Each row comes from the steps of one path. Every step used is in the known rows, and no mark comes twice. Write the path behind each row, first mark first.
Known rows
pama/vutu/nonidu/fopan/romen: [ 2.56 -5.09  4.27 -1.87 -1.09  0.31  0.80  1.00 -2.81  2.22 -2.15  1.29
  0.27 -1.02 -0.24  0.06  2.06  0.61 -2.44  0.52]
vobize/pama/fopan: [-0.61 -0.68  3.75 -0.48 -2.59 -0.71 -0.26 -1.52 -2.11  0.27 -0.57 -3.01
  0.55 -3.49  0.52 -1.64  1.98  0.18 -3.03 -1.72]
nonidu/vutu/romen/vobize/pama/fopan: [ 0.75 -1.94  5.38 -1.48 -3.24 -0.75  0.72  1.04 -2.31 -1.23 -0.61 -1.39
  0.94 -3.24  0.28 -2.08  1.58 -1.54 -2.25  0.13]
nonidu/vobize/romen/vutu: [ 1.43  0.09  3.83 -2.43 -3.97 -0.79  1.67  0.87 -1.17 -1.64 -0.45 -2.27
  2.04 -1.61  1.28 -1.12  2.12  1.13 -2.38 -0.33]
nonidu/fopan/romen: [ 0.87 -1.42  2.71 -1.27 -1.44 -2.18  0.63  0.41 -2.23  1.37  0.27  1.30
  1.02 -1.65 -0.29  1.29  1.90  0.45 -3.32  1.00]
vobize/romen/vutu: [ 0.40 -0.29  2.28 -1.56 -2.49  1.08  0.95 -0.32 -1.37 -1.94 -0.47 -1.38
  2.39 -1.02  2.16 -1.04  1.66  1.04 -3.56  0.04]
romen/vobize/pama: [-0.33  1.02  3.07 -1.46 -3.67 -1.60  0.89  1.25 -1.66 -2.99  0.78 -4.11
  1.70 -1.61  0.62 -1.32  2.48 -0.19 -1.77  0.35]
fopan/pama/vobize/romen/vutu/nonidu: [ 1.08 -3.71  3.42 -0.72 -5.08  2.31 -0.70  2.21 -1.60 -1.31 -1.69 -1.57
  0.68 -1.98  0.72 -1.75  2.08  1.66 -2.59 -1.46]
pama/vutu/romen/vobize: [ 0.63 -2.30  2.74 -1.59 -3.19  0.61 -0.20  2.63 -1.21 -0.81 -2.28 -1.15
  0.82 -2.70  1.39 -2.13  1.05 -1.41 -1.43  1.03]
pama/vobize/romen/vutu: [ 0.46 -1.59  2.24 -1.30 -4.01  1.59  0.16 -0.41 -0.92 -2.49 -1.01 -2.26
  1.49 -2.04  1.54 -1.93  1.34  0.01 -2.80 -0.23]
vutu/romen/vobize: [ 0.31 -0.23  2.82 -0.97 -3.60 -0.35 -0.34  2.67 -1.16 -1.53 -1.13  0.29
  1.90 -2.04  1.14 -0.58  1.56 -0.97 -1.26  2.01]
vutu/nonidu/fopan/romen/vobize/pama: [ 2.11 -1.90  5.29 -1.97 -2.82 -0.63  1.61  2.29 -3.10 -1.01  0.79  0.04
  1.32 -0.37 -0.92  0.42  2.77  0.34 -2.36  1.80]
vutu/nonidu/vobize: [ 2.32 -1.67  4.99 -1.42 -3.55 -2.01  0.53  2.18 -1.55 -0.09 -2.30 -1.01
  1.58 -1.37 -0.11  0.03  3.18  0.97  0.51  0.10]
romen/vutu/nonidu/fopan/pama/vobize: [ 2.18 -4.44  2.87 -2.62 -2.86 -1.36  0.37  2.63 -1.90 -0.45 -0.78 -1.88
  0.08 -1.73 -0.72 -0.87  1.30  0.59 -1.61 -1.12]
pama/fopan/romen: [ 0.89 -2.02  2.61  0.09 -2.14  0.04 -0.85 -0.45 -1.95  2.46 -0.43 -0.23
  0.32 -2.60  0.32 -0.59  1.47 -1.09 -3.11 -0.18]
romen/vobize/pama/vutu/nonidu/fopan: [ 1.87 -3.32  5.52 -3.11 -2.51 -0.92  1.89  1.42 -2.99 -1.45 -1.24 -2.92
  0.34 -1.17 -0.26 -1.62  2.19 -0.11 -1.72  0.40]
fopan/pama/vutu/nonidu: [ 0.80 -4.30  3.17 -0.82 -3.06 -0.08 -0.59  2.60 -1.95  1.46 -2.78 -2.28
 -0.20 -2.44  0.52 -1.52  2.43  1.87 -1.71 -2.20]
vutu/romen/vobize/pama/fopan: [-0.23 -0.67  4.68 -0.54 -4.08  0.60 -0.51  1.08 -2.10 -0.89 -0.64 -1.09
  0.74 -3.64  0.50 -2.09  1.39 -1.48 -2.52  0.27]
pama/vobize/romen/vutu/nonidu/fopan: [ 2.49 -3.92  4.77 -2.06 -3.05  1.47  0.96 -0.20 -2.15 -1.44 -1.85  0.40
  1.20 -1.02  0.45 -0.71  1.45  0.39 -2.65  0.88]
fopan/pama/vutu/nonidu/vobize: [ 1.75 -4.03  4.56 -1.84 -4.47 -2.00 -0.08  3.74 -1.71  1.64 -2.82 -3.22
 -0.51 -3.23 -0.33 -1.59  2.78  1.96 -0.39 -2.62]
vobize/romen: [-0.56 -0.19  3.58  0.23 -3.46  0.36 -0.26 -0.88 -1.66 -0.68 -1.36  0.11
  1.48 -2.20  1.55  0.01  2.64  1.76 -3.59  0.43]

Which path is each row?
[ 2.45 -2.75  5.04 -2.35 -1.61  0.81  1.88 -0.16 -2.56 -0.83 -1.23  1.40
  2.13  0.07  0.87  0.22  1.87  1.42 -3.46  1.39] -> vobize/romen/vutu/nonidu/fopan
[ 2.98 -2.81  3.59 -3.27 -0.44 -1.18  2.00  0.92 -2.19 -0.57 -1.05 -0.19
  1.97  0.36  0.51  0.15  1.50  0.34 -1.76  0.98] -> romen/vutu/nonidu/fopan
[ 0.29 -1.49  2.76 -1.80 -3.65  0.52  0.98  1.95 -2.03 -1.31  0.44 -4.03
  0.73 -1.87  0.49 -2.45  2.03 -0.65 -2.57 -0.25] -> fopan/romen/vobize/pama/vutu
[ 0.27 -2.15  3.56 -1.26 -1.87 -1.23  0.42  1.07 -1.44 -0.55 -2.03  1.18
  1.90 -2.43  1.08  0.07  2.26  0.69 -1.70  0.66] -> nonidu/vutu/romen
[-0.58 -3.68  3.11 -1.61 -2.54 -1.40 -0.53  2.45 -2.13  2.34 -2.09  0.63
 -0.65 -4.59  0.21 -0.43  1.23  1.94 -3.58 -1.31] -> nonidu/fopan/pama/vutu/romen
[-0.84  0.52  3.85 -0.98 -4.09  0.11  0.13  2.40 -1.72 -2.71 -0.36 -0.99
  2.03 -2.56  0.93 -1.11  2.32  0.20 -1.99  1.00] -> vutu/romen/vobize/pama
[-1.22 -1.76  2.70  0.69 -6.01  0.16 -1.78  0.87 -1.29 -0.46 -1.25 -1.66
 -0.33 -4.28  0.51 -1.10  2.47  1.83 -3.31 -1.54] -> fopan/pama/vobize/romen
[-0.34 -1.91  1.69 -0.88 -5.09  0.84 -0.71  1.35 -0.93 -1.36 -0.35 -3.13
  0.44 -3.22  0.97 -2.04  1.51  1.16 -3.46 -1.91] -> fopan/pama/vobize/romen/vutu
[-1.22 -3.06  2.24 -0.48 -3.53  0.15 -1.41  2.92 -1.44  1.58 -2.50 -0.61
  0.02 -4.47  1.10 -1.50  1.68  1.87 -2.83 -1.97] -> fopan/pama/vutu/romen
[ 1.89 -1.60  6.48 -0.51 -4.75 -0.10  0.37  1.16 -1.96 -0.25 -2.86  0.55
  1.56 -1.65  0.49  0.17  3.59  2.07 -1.46  0.48] -> vutu/nonidu/vobize/romen
[ 4.31 -3.49  4.63 -2.25 -2.72  0.32  0.98  2.16 -1.92  1.70 -0.87 -1.03
  1.07 -1.01 -0.26 -1.55  1.39 -1.21 -0.91 -0.46] -> pama/fopan/romen/vutu/nonidu/vobize
[ 2.43 -1.69  4.84 -2.95 -3.41  0.07  2.01  3.11 -1.95 -1.40  0.21 -2.12
  2.58 -0.52 -0.17 -1.07  2.86  1.46 -1.13 -0.75] -> fopan/romen/vutu/nonidu/vobize/pama
[-0.10 -0.80  2.99 -2.34 -3.37 -0.70  1.08  1.17 -1.66 -2.35 -0.43 -5.56
  0.68 -2.22  0.99 -2.81  1.94 -0.57 -1.90 -0.73] -> romen/vobize/pama/vutu
[ 2.28 -3.14  4.38 -1.23 -1.31 -0.61  0.57  1.11 -2.73  1.53 -0.87  2.60
  1.33 -0.53 -0.42  1.50  2.51  0.92 -2.38  1.59] -> vutu/nonidu/fopan/romen
[-0.52 -1.54  3.24  0.38 -4.77  0.97 -1.12 -0.98 -1.04 -1.28 -1.93 -1.01
  0.76 -3.15  1.06 -0.99  2.27  0.63 -2.64 -0.01] -> pama/vobize/romen
[-1.56 -1.94  3.57 -0.96 -2.96  1.28 -0.25  0.85 -1.64 -0.67 -2.49 -1.23
  1.22 -3.87  1.41 -1.89  2.16  1.79 -2.89 -1.26] -> vobize/pama/vutu/romen
[-0.16 -2.53  2.43 -1.41 -4.46 -0.09 -0.87  4.40 -1.38  0.16 -1.56 -1.82
 -0.18 -3.70  0.83 -2.25  1.18 -0.15 -2.03 -0.79] -> fopan/pama/vutu/romen/vobize
[ 1.50 -2.98  4.53 -2.02 -2.72  0.15  0.98  1.63 -2.78  0.23 -0.66  0.59
  1.00 -1.06  0.34  0.05  2.04  2.63 -4.25 -0.36] -> vobize/romen/vutu/nonidu/fopan/pama
[ 2.57 -3.62  4.91 -2.14 -3.21 -1.08  0.77  2.06 -1.66  0.74 -3.53 -2.42
  0.44 -1.82  0.29 -1.44  2.59  0.66  0.29 -0.86] -> pama/vutu/nonidu/vobize
[ 3.22 -2.62  4.48 -1.89 -2.41 -0.90  1.23  2.57 -2.74  0.24  0.01  1.43
  1.06  0.19 -0.71  0.92  2.07 -0.98 -1.54  2.85] -> vutu/nonidu/fopan/romen/vobize
[ 1.72 -1.11  3.91 -2.67 -3.29 -0.91  1.42  1.03 -1.97  0.25  1.30 -3.79
  1.12 -2.79 -0.22 -2.18  1.40 -0.43 -2.70 -2.02] -> nonidu/vobize/pama/fopan/romen/vutu
